Each row was made from one walk, in order. Every step used is in the known rows, and no mark comes twice. Write each row's walk.
Known rows:
norif-lovu: [-36  15 -40  -4 -16   9 -21 -33 -27  10  -3  -4  14 -60   0   6 -17   1
  -7 -41 -22  22 -60  40  19  32 -19  25   8 -49   2  -6  15  12  -2]
lobok-sike-ranogi-lovu-miruf-bipa-bimo: [  0 -13  -3 -52 -36 -25  -2   2  -7 -17  -8 -30   2 -39 -28   7 -33  14
 -24 -37  18  30 -37 -11   0  19  -5 -12  11 -33 -10  33  18   2 -35]
venu-lovu: [-26  14 -23 -39 -30   1 -12 -19 -14  11   2  14  29 -72  -4  -1 -16  15
  -2 -26 -34  16 -61  44  13  30   0   3   6 -63  -5 -11  19  -6  14]
munev-lovu-ranogi: [-24  31   3  -6 -30 -19 -21  11  -8  28  -4  -6  20 -59   3 -16  -5  12
  17 -53 -23   8 -48  53   4 -11 -17  12  14 -52  25  29  -1  -4 -18]
venu-lovu-norif: [-24  21 -17 -40 -29   8   0 -12 -12  14  -3   9  13 -82 -18  -6 -20   6
  -1 -17 -14  -3 -59  45  17  31   0   5   2 -56 -21 -17  41   1  12]
kadipir-lovu-miruf-bipa: [-36 -10 -11 -22 -28 -20  13   7 -15  17 -10   4  21 -54 -13   2 -23   0
  -7 -38  -5  33 -31  27   4   9  -3  23   6  -4   6  37  -5 -18 -45]
miruf-lovu-lobok-sike: [ -3  18 -14 -32 -14 -31   6  -3  -6   5 -40  15  -9 -47  -9  10  16 -24
   8 -18 -11  18 -54   7 -13   5  -3  31   7 -48   5  10  33  -8 -15]
sike-ranogi: [ -6   4 -15 -17 -20   8   2   9  -5   2  13 -21  26 -58 -18 -21  -9  21
  -8 -58  -2  34 -52  26  21  19 -11   1   7 -60  -8   4  10  16  12]
norif-sike-lobok: [-12  -1  -4 -36   1  -1 -19 -11 -30  -9  11 -19  29 -41 -11 -39  -9   5
 -12 -58   2  30 -42  38  -4  16   5  -4  13 -46 -33  23  22  19  -2]
lobok-lovu-miruf-bipa: [-34 -16 -10 -18 -13  -3 -11   3 -12  21   6  -4   9 -62 -20 -12 -18  -2
 -17 -19  -4  30 -24  18  12  26 -18  12   0 -29   7  16   9 -26 -28]
munev-lovu-miruf-bipa: [-40   3   2 -10 -44 -13  -5  14 -15  27 -15 -11  23 -66 -12 -16 -13   2
  10 -34   0  15 -41  39  11  14 -16  13  18 -34  15  29  13 -11 -44]
norif-lovu-munev: [-39  27 -50 -15   5  12 -16 -33 -29  24  15  -6   7 -64   1  12 -21 -20
 -13 -21  -9  20 -58  52   9  11 -12  52   1 -44   2 -20  13  18   3]
norif-sike-ranogi-lovu-kadipir: [  3  -1   8 -38  16 -20 -22 -21 -19  19   8 -21 -14 -22 -10 -22 -26  19
 -21 -29  -5  29 -42  -2 -10   9  14 -10  14 -27  -5   9  33  17  -1]
lobok-sike-ranogi: [ -2   5 -12 -37 -21   7 -18   3 -17 -11   8 -19  27 -55  -8 -17   0  18
 -23 -32   2  28 -44  13  24  20 -14   5   5 -70 -13  16  19  29  -4]
sike-ranogi-lovu: [ 11  -4  -7 -27  -8  -6   4   1   0  17 -10 -19  11 -51 -17 -15 -18  17
  -3 -58  -5  33 -57  11  13  27   0 -17  18 -58  -1  14  26  10   7]
kadipir-lovu: [-24   2 -25 -27 -11  -6   7   1 -17  20  -9   9  36 -52  -3   2 -18   3
  -5 -42 -25  25 -49  32   9   6  -9  24  12 -28   0  18   1   5 -13]
dodaf-bipa-miruf: [-38  -8 -22 -15 -25  11  -1 -10 -19  22  10 -21  43 -70 -21 -33  -4  16
 -17 -44  -9  10 -35  33  35  14 -10  -4  21 -16 -16   4  32  -6 -15]
lobok-sike: [-18   5 -18 -42  -7  12 -22 -15 -32 -12  -5  -2  24 -61  -1  -8   3   7
 -20 -15 -23  25 -44  22  19  14 -16  21  11 -61 -10  17  22  14 -13]
sike-ranogi-lovu-miruf-bipa: [  1 -15   6 -24 -26 -20   8   9   2  14 -11 -28  -2 -52 -28 -14 -22  17
  -5 -53  14  37 -37   5  10  28   6 -18  12 -33   5  32  22 -14 -24]
lobok-lovu: [-22  -4 -21 -22   4   9 -16  -4 -14  22   6   4  24 -61 -11 -14 -14   1
 -15 -22 -25  22 -45  23  18  25 -25  12   6 -54   0  -1  13  -3   4]
norif-lovu-lobok-sike: [-16  34 -21 -11 -22 -17 -23 -22 -16  -3 -16   1 -10 -51  18  15   8 -16
  -8 -13 -14   9 -57  25   5  23 -14  37  -4 -54  10   2  19  13 -17]
miruf-lovu-norif-sike: [-19  11 -10 -32  12   7   6 -25 -39  11 -25   3  -4 -48 -23 -18 -14 -14
   2 -35  15  19 -54  18  -7  15   1  15   7 -21 -37  11  60   5 -12]
dodaf-bipa-bimo: [-33 -17 -35 -23 -24  19   3   4 -26  -5  14 -15  40 -64 -17  -4 -10  12
 -20 -56   1  15 -56  22   2  -3  -3  17  19 -15  -8   5  19  14   5]
miruf-bipa-bimo: [-23  -8 -44 -33 -29  16  11  10 -22 -13  -8   0  32 -54 -22  14 -28 -10
  -7 -47   0  32 -50  32  -9  19 -17  23  14 -19 -11  11   3   9   9]
miruf-bipa: [-16  -8 -34 -23 -21  18   4   9 -24   6 -18   6  25 -61 -16  -5 -10 -12
  -5 -38   1  35 -42  37   6  28 -12  24   8 -30  -4  20  16   2   5]
ranogi-lovu: [ -8  -5 -17 -32   4  -1  -2 -14 -18  21 -23  -4   7 -56 -10  -7 -16   6
  -1 -38 -29  29 -55  19   9  22  -3  -3  25 -49   2  16  31  -2   0]
dodaf-bipa: [-26 -14 -25 -13 -18  22  -2   3 -28  14   7  -6  35 -69 -10 -23   5   9
 -18 -45   0  17 -48  25  17   5   1  16  15 -26  -3  14  31   8  -2]
bipa-dodaf: [-17  -2 -27 -35  14   6  -2   1 -17  18  -1 -16  29 -69 -16 -21  -1   7
 -23 -50 -34  23 -54  46  24  19   7   0  13 -50   3  16  12  16  11]
lobok-sike-ranogi-lovu: [ 18  -1  -5 -46 -11  -9 -14  -7 -10   4 -15 -16  10 -45  -5 -12 -12  14
 -21 -33   0  28 -48  -1  19  25  -4 -11  14 -69 -10  25  36  20  -9]
norif-sike: [-22   4  -6 -26  15  19 -21 -27 -42  -5   5  -7  23 -44   4 -26  -9  13
 -14 -35 -15  34 -51  27   6  14   0  11  11 -32 -17  18  23  10  -1]
sike-lobok-lovu-venu: [ -1 -11 -29 -31  -8  -4 -40  12  -1  17  16   4  31 -51 -33 -12  -8  -8
 -17 -52  -2  29 -45  29  -6  31 -30   8   9 -83 -17   0  29  -2   9]
sike-lobok: [-15  -2 -22 -34 -18  -5  -4  10  -9  -1   6 -16  32 -60 -29 -24  -8   2
  -3 -59 -10  26 -46  45   8  17  -5  -1  15 -65 -17   8  11  13   7]

Write each row's walk:
[-23  -8 -20 -41  -3 -31 -24  13   0  29  25  -8  11 -49 -36 -20 -18 -10
 -18 -19 -18  13 -27  29  -4   9 -13   9   7 -56  -4 -12   9   9   5] => sike-lobok-lovu-kadipir
[-32   9 -27 -30 -14 -15  10 -24  -8  25 -23  -2  24 -60 -39  -8 -20   1
  11 -42 -26  22 -43  33  19  22 -20  -2  20 -36 -17  -8  28 -24 -16] => bipa-miruf-lovu
[-45  11 -30 -37  -6 -34   4 -21  -6  33  -9  -2   3 -50 -47  -1 -23  -1
   7 -18 -37  17 -31  26   4   8 -15  10  21 -24  -4 -25  24 -20 -15] => bipa-miruf-lovu-kadipir
[-21   5   0 -28  25  20 -21 -16 -34  18   8  -2   5 -49  -6 -32 -19  -6
 -24 -12  10  10 -42  18   8  22 -15  10  -3 -28 -35   5  49   8  -6] => lobok-lovu-norif-sike
[  8  32  17 -15 -49 -35  -6  30  10  12 -14 -15  16 -47  11 -16  15  -4
   5 -31  15  -3 -56  18   7   5 -14  12   7 -72  12  18  19  25 -19] => munev-lovu-lobok-sike-ranogi
[ -7  27  19 -14 -22   3  -8   8 -22  19   1 -26  20 -47  -2 -47 -16   6
  -2 -47  40  -3 -56  30  12  16 -11  -6   6 -44 -29  19  49  35 -16] => munev-lovu-norif-sike-ranogi
[-30   1  -3 -24 -22 -20  -3  21  -9  38 -17 -23  26 -73 -18 -26  -9  -1
  -8 -46  -5   5 -42  51  19  18   4  -3  14 -36  18  41  14   0 -40] => munev-lovu-miruf-bipa-dodaf
[-54  13 -18   1 -17  -6 -21 -39 -19   6  14 -20   1 -66 -11   0 -17  21
  -6 -38 -31  26 -52  35  26  23 -14  17   6 -43   9  -6   6  -8 -35] => norif-lovu-miruf
[ -3  14   8 -22   1  19  -2  -5 -26  -4  16 -29   8 -47 -15 -40 -13  14
 -17 -44  29  20 -50  20  12  19   0  -4  -1 -32 -42  13  41  27   2] => lovu-norif-sike-ranogi
[-36  -7 -32 -18 -27  -8  12 -14 -15  35 -15  -5  31 -64 -35 -22  -7   0
  -3 -51   0  10 -41  21  22  15  -8  -3  22 -13 -18   0  49 -19 -22] => dodaf-bipa-miruf-lovu
[-32  -4 -23 -31  11 -10 -25  -4 -10  34  18   3   3 -53 -18  -5 -18  -1
 -20   3 -34  17 -30  17   2   7 -20  27   6 -41  13 -17  11   0   2] => lobok-lovu-kadipir
[ -5  19  -4 -30 -13 -12  -6   4  -9 -10 -13   2   1 -52   6  -3  18  -7
  -7 -11 -19  17 -48  19   2   6  -6  30   5 -52   4  13  15   4 -10] => lovu-lobok-sike
[-31  21 -33 -50  -9   2  -7 -21 -16  25  21  12  23 -75  -2   4 -21  -4
 -10  -6 -24  12 -57  57   7   9   7  29   1 -59  -5 -27  14   0  21] => venu-lovu-munev
[-13  17   0 -53 -25  -8 -17 -16 -23   2   9  -5  19 -56 -17 -36 -21  -1
  -8 -35  14  -3 -49  49  -1  31  19 -17  -2 -52 -52   1  50  13   6] => venu-lovu-norif-sike-lobok
[  1  35 -11  -4 -39 -27 -18  -8   2  -5  -3 -15  -6 -43   9   7   7  -6
 -12 -30   9  13 -58  15  10  27 -12  23 -10 -61   4   1  15  24  -9] => norif-lovu-lobok-sike-ranogi
[ 13  -1   9 -29   8  -3 -12 -19 -20  10  -4 -19   8 -29   0 -31 -21  22
 -16 -54   5  35 -53   3   4  25  11 -21  14 -40 -16  28  38  13   1] => norif-sike-ranogi-lovu
[-21  16  -9 -18 -14 -26  -4   5  -9  20   3   8  17 -47   1  -1 -15  11
   1 -55 -28  27 -37  38  -3 -16  -3  22   0 -23  20  36 -17 -10 -20] => kadipir-lovu-ranogi
[-30 -13   3 -30  -9 -28 -17   5   4  13  29 -26  17 -60 -36 -31 -14  12
 -12 -41 -14  21 -30  25  16  15 -13 -12   7 -63  -6   5   5 -13 -27] => sike-lobok-lovu-miruf
[-42  -3   0 -23 -11 -24   6  -7 -12  14   9  -7  21 -57 -11  -3 -17  24
  -5 -38 -32  28 -41  24  13  -4  -4  17  13 -24   7  20  -8 -14 -44] => kadipir-lovu-miruf
[-19   9  -5 -15   2  -8 -27   0  -7  25  16   4   4 -56  -6 -13 -12   8
  -8 -35 -27  24 -33  30   4   0 -21  10  -4 -48  17  17  -6 -18  -3] => lobok-lovu-ranogi
[ 11  13   3 -38  -4 -25  -5  -5  -4   7 -37   4 -15 -47  11   3   9 -10
  -2 -11 -20  16 -52   4  -8  12   3  11  17 -51  11  22  33  -3 -14] => ranogi-lovu-lobok-sike
[ 24  12   8 -15 -14 -31  20  14  23  19 -17 -14 -15 -42  -9  -9  -2   2
   9 -53  -2  21 -63   9  -5  17   9 -10  11 -47  14  12  20  -2  10] => sike-ranogi-lovu-lobok
[ 29  -5 -15 -44 -12   1 -41  -7  -9   0 -11  -6  12 -41 -12   4  -5  15
 -25 -40   5  36 -55  -6   3  32 -17  -2  16 -82 -13  23  52  12  -6] => lobok-sike-ranogi-lovu-venu
[-11   5 -26 -44  27   1   3 -13 -19  33  -4  -3   0 -58  -8   0 -22 -12
  -8 -18 -18  27 -52  33  -2   0   5  25  19 -42   1   2  26   3   7] => ranogi-lovu-munev
[-24 -17 -16 -38 -17 -14   9  -6 -11  -3 -15 -16   1 -50 -30  13 -39   8
  -4 -44  -7  33 -47  14  -9  16  -2  -1  23 -13   2  23  10 -19 -24] => ranogi-lovu-miruf-bipa-bimo
[  7   0  -7 -54  -5 -27 -24  -4  -8  14  -3 -17 -10 -37 -15  -3 -15  12
 -25  -8 -12  20 -36  -6   3  11   1   0  12 -55   3  10  32  22  -8] => lobok-sike-ranogi-lovu-kadipir
[-46  14  14 -13 -27 -17 -11  -1 -10  23   4 -22  22 -69 -10 -22 -10  24
  10 -36 -24  12 -50  36  23   3 -15   4  24 -53  15  13   9  -9 -45] => munev-lovu-miruf
[-16 -23 -14 -43  -6 -33 -10  29   4  31   9 -27  21 -62 -43 -34 -14 -14
 -33 -51   5  16 -21  39  11  30   9 -19   0 -46  -5  32   8  -7 -22] => sike-lobok-lovu-miruf-bipa-dodaf
[-38  20 -41 -42   8 -12  16 -22 -11  37  -3  -3  17 -60 -37  -3 -23 -18
   5 -23 -16  22 -41  44   9   4 -13  24  14 -31 -18 -23  26 -18  -8] => bipa-miruf-lovu-munev
[-41   3 -43 -31  -5  -6  17 -13 -16  47   2  -8  26 -66 -34 -17 -13 -20
 -12 -29  12   8 -37  34  11  -6   0  25  15  -7 -18 -13  44 -13 -14] => dodaf-bipa-miruf-lovu-munev
[ -7  28  -3 -43 -37 -25 -14  -9  -2  -1 -13  21   5 -60  15   9   8  -1
  -4   2 -27   2 -57  28  -1  20   8  16  -2 -66   1  -4  23  -5   0] => venu-lovu-lobok-sike
[-39  17 -12 -25 -21 -19 -17   8 -15  37   0  -4  14 -58 -10 -11 -13   2
   5 -16 -29   1 -46  40   2  -3 -19  25  25 -47  21  -6  14  15 -14] => munev-lovu-kadipir
[-44  -1 -22 -45 -54 -14  -1 -12  -8 -11  10  -1  22 -63 -24  17 -36  16
  -5 -29 -13  18 -49  35  -3  22   3   4   5 -29  -4  -5  -1 -23 -13] => venu-lovu-miruf-bipa-bimo
[-11  -8  -2 -34  10 -10 -33  -6 -25  11  16 -11  28 -36 -11 -42 -15  -4
 -23 -40   4  21 -35  27   0  22  -5  -7   4 -55 -31  16  24  11  -3] => norif-sike-lobok-lovu
[-14   4  -2 -19 -22  -2  13 -11 -19  27  -1 -30  17 -47 -38 -51 -13   3
 -15 -58  56   1 -38   4  17  20   6 -20   2   2 -54   8  78   4 -23] => dodaf-bipa-miruf-lovu-norif-sike-ranogi
[-26  -2  -8 -34 -21 -15   9 -11 -24  25  -9 -27  21 -48 -47 -55 -12 -15
  -9 -61  50  -7 -30  25   4  16  11 -23  14  -4 -65  12  81   2 -29] => dodaf-bipa-miruf-lovu-norif-sike-lobok
[  6  -7 -26 -30   5   8 -28 -17 -16  17 -19  11   8 -51 -18   7 -12   8
  -5 -47 -24  40 -63  15  -6  27 -15  10  26 -61  -1  11  44 -11   3] => ranogi-lovu-venu
